What can hang from each mark
Z_748: Z_660 Z_679 Z_844
Z_844: Z_108 Z_109 Z_985
Z_108: Z_660 Z_679
Z_109: Z_844
Z_660: Z_108 Z_748
Z_985: Z_660 Z_679

Known rows, with every way that one mark hangs from another
Z_748[Z_660 Z_844[Z_985]]: [ 0.07 -1.10 -0.65 -0.37 -1.60  0.25  0.10 -3.73 -3.77  0.55  0.72 -0.46
 -1.12  2.93  1.20  1.06  3.55  0.61  2.80]
Z_660[Z_108[Z_679] Z_748[Z_844]]: [ 2.56 -0.45 -2.18 -0.55 -2.67 -0.16  2.01  0.63  0.30 -1.22  2.62 -2.13
  0.11  3.84  1.20  1.26 -2.42  2.80  0.55]
Z_660[Z_108 Z_748[Z_679]]: [ 0.76 -0.45 -0.29  0.53 -0.85 -0.68  1.11  1.16  2.63 -0.66  2.12 -1.59
 -0.08  2.27 -0.26  1.59  1.75  2.48 -0.13]
Z_660[Z_108 Z_748[Z_679 Z_844]]: [ 1.54 -0.01 -1.99 -0.75 -3.13 -0.30  0.82  0.05  1.84 -1.35  1.66 -1.78
 -0.63  3.14  2.14  2.00  1.64  1.98  0.99]
Z_748[Z_660[Z_108] Z_844]: [ 0.32  0.04 -0.55 -1.30 -5.49 -0.57  0.31 -0.61 -4.64 -0.29  2.48 -1.51
  0.03  2.03  1.47  1.96  0.71 -0.51  2.51]
Z_660[Z_748[Z_679 Z_844[Z_108]]]: [ 1.04 -1.17 -1.65 -0.03  2.83  0.64  0.89 -1.55  1.58 -0.65  0.10 -0.30
 -1.79  3.91  3.46 -2.35  0.65  1.90  1.23]
Z_844[Z_108[Z_679] Z_109 Z_985]: [ 0.58 -1.92  0.07  0.41  1.59  0.85  0.03 -1.79  0.34  0.93 -1.91  1.16
 -1.57  2.49  0.31 -4.85 -3.08  0.50 -0.10]
Z_108[Z_660[Z_748[Z_844[Z_109]]] Z_679]: [ 2.01  1.27 -1.75 -0.26  0.55  1.31  1.09 -0.02 -0.45 -0.59 -0.16 -3.57
  0.47  3.56  2.43 -0.58 -5.05  2.63  1.20]
Z_844[Z_108]: [-0.34 -0.87  0.22 -0.41  1.98 -0.04  0.19 -0.54 -1.44  0.83 -0.78  0.79
 -0.56  0.77  0.83 -3.27 -0.68 -0.74  0.10]
Z_108[Z_660[Z_748[Z_679]]]: [-0.15  1.02 -0.03  1.30  3.17  0.57  2.09 -0.17  2.02  0.37 -0.71 -1.83
  0.62  1.84  0.28  1.50  2.69  3.86  0.22]
Z_108[Z_660[Z_748] Z_679]: [ 1.44  0.39 -0.34  1.06  3.58  0.58  3.13  0.38  0.13  0.68  0.67 -1.83
  1.63  2.63 -0.85  0.75 -1.35  4.82 -0.30]
Z_985[Z_660[Z_108 Z_748] Z_679]: [ 1.80 -1.54 -1.39 -6.26 -0.07 -0.38  0.93  2.19 -0.43 -1.19  1.16 -2.66
  1.01  2.66 -0.53 -0.61  0.52  0.86  0.61]
Z_660[Z_748[Z_679 Z_844]]: [ 0.99 -0.57 -2.25  0.14  1.02  0.77  0.27 -0.82  3.20 -1.31  0.92 -1.28
 -1.46  3.12  2.50  0.52  1.45  2.09  0.91]
Z_985[Z_660[Z_108[Z_679] Z_748]]: [ 0.88 -1.82 -1.22 -2.94 -0.20 -0.12  2.94  1.74  0.06 -0.42  2.04 -2.05
  0.87  3.67 -0.50 -1.11 -1.93  2.45 -0.26]
Z_748[Z_660 Z_844[Z_108 Z_109 Z_985]]: [-0.25 -1.64  0.12 -1.20 -0.40  0.56 -0.95 -3.93 -5.37  1.01 -0.68 -0.84
 -1.87  3.66  2.27 -3.97 -0.33 -1.40  3.24]
Z_108[Z_660]: [-0.57  1.74  0.33  0.33  0.48  0.62  1.04 -0.39 -1.48  0.94 -2.20 -0.87
  1.44 -0.09  0.12  1.36  1.20  1.02  0.66]
Z_109[Z_844[Z_985[Z_660 Z_679]]]: [ 1.32 -2.01 -1.35 -7.01  1.53  0.52 -0.31 -0.93  1.14  1.03 -3.25  1.15
 -0.64 -2.69 -0.20  0.34  3.00  0.70  0.43]
Z_844[Z_109 Z_985]: [-0.21 -0.41  0.30 -0.06 -0.64 -0.09 -1.48 -1.61 -0.18  0.19 -1.62 -0.55
 -1.02  0.83  0.11 -1.85 -0.11 -0.93  0.79]
Z_109[Z_844[Z_108]]: [ 0.75 -1.00  0.16 -2.12  2.56 -0.17  0.21 -0.30 -0.77  1.44 -1.23  1.23
 -0.43 -3.27  0.78 -1.37 -1.24  0.46 -0.10]
Z_748[Z_679 Z_844[Z_108]]: [-0.07 -0.44 -1.38  0.00  0.03  1.28 -0.16 -1.67  1.71 -0.49 -2.04  1.47
 -2.36  1.88  3.77 -1.95  0.72 -0.04  0.89]
Z_748[Z_660[Z_108] Z_679]: [-0.65 -0.14  1.17  0.72 -3.30 -0.35  0.81  0.13 -0.48  0.64  2.07 -0.39
 -0.70  0.77 -0.46  1.86  2.54  1.01  0.93]
Z_660[Z_748[Z_679 Z_844[Z_109 Z_985]]]: [ 0.87 -0.94 -1.76 -0.13  0.24  0.49 -0.92 -2.46  2.76 -1.04 -0.61 -1.89
 -2.05  4.22  2.39 -1.17  1.17  1.32  1.45]

Rows
[ 2.13 -3.05 -1.65 -6.95  4.50  0.02  0.60 -0.86  1.08  0.71 -1.07 -0.84
 -0.20 -0.49 -0.79  0.11  2.86  2.77  0.33]	Z_109[Z_844[Z_985[Z_660[Z_748] Z_679]]]
[-0.91 -2.71 -1.15 -1.74  3.36  0.62  1.78 -2.11  2.66  0.44 -1.22 -0.58
 -1.24  3.86  0.09 -1.07  5.18  2.75  0.42]	Z_844[Z_985[Z_660[Z_748[Z_679]]]]
[-0.41 -1.32 -0.82 -2.59 -0.61 -0.27  1.80  1.02  1.69 -0.59  0.32 -1.73
  0.27  2.91  0.17 -0.46  2.40  1.95  0.25]	Z_985[Z_660[Z_108 Z_748[Z_679]]]
[ 0.10 -0.90 -1.23 -2.55 -3.54  0.44  2.11  1.68 -0.02 -0.12 -0.03 -0.29
  0.46  1.73 -0.37 -0.56 -1.82  0.89  0.06]	Z_985[Z_660[Z_108[Z_679]]]
[-0.32  0.53  0.85  0.43  4.30  0.98  0.69 -0.34  0.39  0.90 -1.97 -2.26
 -0.22  2.80  1.91 -3.34 -1.46  1.86  0.59]	Z_844[Z_108[Z_660[Z_748[Z_679]]] Z_109]
[ 0.69 -0.34  0.49 -0.97  5.73  0.59  1.99 -0.65  1.21  1.84 -2.01 -0.25
  0.07 -1.44  1.08  0.07  1.50  4.21 -0.09]	Z_109[Z_844[Z_108[Z_660[Z_748[Z_679]]]]]
[ 0.10  0.32 -0.54 -0.28 -5.36  0.25  0.41 -0.78 -0.86 -0.29  2.03 -0.69
 -1.18  2.00  2.05  2.30  2.42  0.36  1.99]	Z_748[Z_660[Z_108] Z_679 Z_844]
[-0.96  1.26  1.19 -0.61  1.57  0.99 -0.47 -0.30 -3.01  1.42 -3.49 -1.36
  0.83  0.67  1.63 -3.39 -2.89 -0.85  1.07]	Z_844[Z_108[Z_660] Z_109]
[ 0.73 -1.63 -0.62 -0.02  0.52  1.42  1.43 -1.64 -3.17  0.53  1.54  0.52
 -1.19  3.48  2.24 -2.46 -2.64  1.14  1.25]	Z_748[Z_660 Z_844[Z_108[Z_679]]]
[ 1.46 -1.06 -2.08 -0.28 -2.86 -0.53  0.94 -1.95  1.75 -0.91  0.29 -0.87
 -1.16  4.47  1.40  1.98  4.72  2.53  1.25]	Z_660[Z_108 Z_748[Z_679 Z_844[Z_985]]]
[ 1.59 -1.48 -0.11 -1.26  2.99  0.52  1.43  0.29  1.19  1.63 -0.73  2.29
 -0.65 -2.85  0.50 -1.53 -3.19  2.16 -0.93]	Z_109[Z_844[Z_108[Z_679]]]
[ 0.21 -0.47 -2.08  0.39 -1.90  0.94 -0.18 -3.02  2.94 -0.22 -2.57  1.35
 -2.19  2.28  2.31  1.11  4.71  0.74  1.40]	Z_748[Z_679 Z_844[Z_985]]
[-0.78 -1.79 -1.08 -1.87  2.97  0.70  1.48  0.19  2.68 -0.18 -0.03 -1.32
 -0.64  2.87  0.70 -1.24  1.99  2.12  0.08]	Z_985[Z_660[Z_748[Z_679]]]
[ 1.76 -0.26 -1.89 -1.84 -3.09 -0.90  0.89  0.12 -2.01 -1.32  2.30 -2.88
  0.43  3.14  1.59  1.33 -0.26  1.25  1.46]	Z_660[Z_108 Z_748[Z_844]]
[ 0.59 -2.59 -2.77 -6.74  0.89  1.47 -0.48 -2.51 -1.46 -0.07 -3.89  0.77
 -1.23  3.71  2.72 -3.84  2.89 -0.86  2.01]	Z_748[Z_844[Z_108 Z_985[Z_660 Z_679]]]
[ 0.85 -3.03 -1.50 -2.35 -0.23 -0.25  3.25 -0.31 -0.30  0.28  0.62 -1.13
  0.49  4.75 -1.30 -1.02  1.48  3.45  0.41]	Z_844[Z_985[Z_660[Z_108[Z_679] Z_748]]]
[ 2.23 -2.23 -0.40 -4.72  3.56  0.08 -0.85 -1.69  0.51  1.45 -2.87  2.23
 -1.19 -2.62 -0.08 -1.08  2.03  0.83  0.11]	Z_109[Z_844[Z_108 Z_985[Z_679]]]
[ 1.48 -0.08 -1.36 -1.73 -0.04  0.20 -0.96 -0.41 -0.72 -1.66  1.37 -3.42
 -0.59  2.97  2.64 -1.60 -3.66 -0.15  1.50]	Z_660[Z_748[Z_844[Z_109]]]
[ 2.92 -1.34 -2.53 -0.55 -2.45 -0.31  2.05 -1.41 -0.02 -0.60  1.57 -1.42
 -0.36  5.03  0.43  1.31  0.88  3.29  1.24]	Z_660[Z_108[Z_679] Z_748[Z_844[Z_985]]]
[ 1.19 -2.92 -1.01 -7.55  3.46  0.76 -0.08 -1.46 -0.34  1.72 -3.93  1.83
 -1.05 -1.51  0.52 -2.91  2.43  0.23  0.67]	Z_109[Z_844[Z_108 Z_985[Z_660 Z_679]]]
[ 1.72 -0.02 -2.20  0.50  1.59  1.26  2.84 -2.71 -0.83  0.28 -1.04 -1.33
  0.85  4.87  0.83  1.68  1.79  4.94  1.40]	Z_108[Z_660[Z_748[Z_844[Z_985]]] Z_679]
[ 0.84 -0.81  1.03  0.94 -3.16 -0.46  1.72  0.86 -2.01  0.59  3.65 -0.39
  0.35  1.48 -1.35  1.34 -1.42  1.73  0.27]	Z_748[Z_660[Z_108[Z_679]]]
[ 3.54 -1.14 -2.32 -4.10 -2.18 -0.66  0.05 -1.09 -0.35 -1.37  1.05 -1.88
 -0.10  4.27  0.56  1.63  3.22  1.57  1.67]	Z_660[Z_108 Z_748[Z_844[Z_985[Z_679]]]]
[-1.00 -0.10  0.60 -0.04  2.74  0.50  1.10 -2.89 -3.59  2.15 -4.26  0.62
  0.79  1.83  0.10 -1.60  3.78  1.14  1.29]	Z_844[Z_108[Z_660] Z_985]
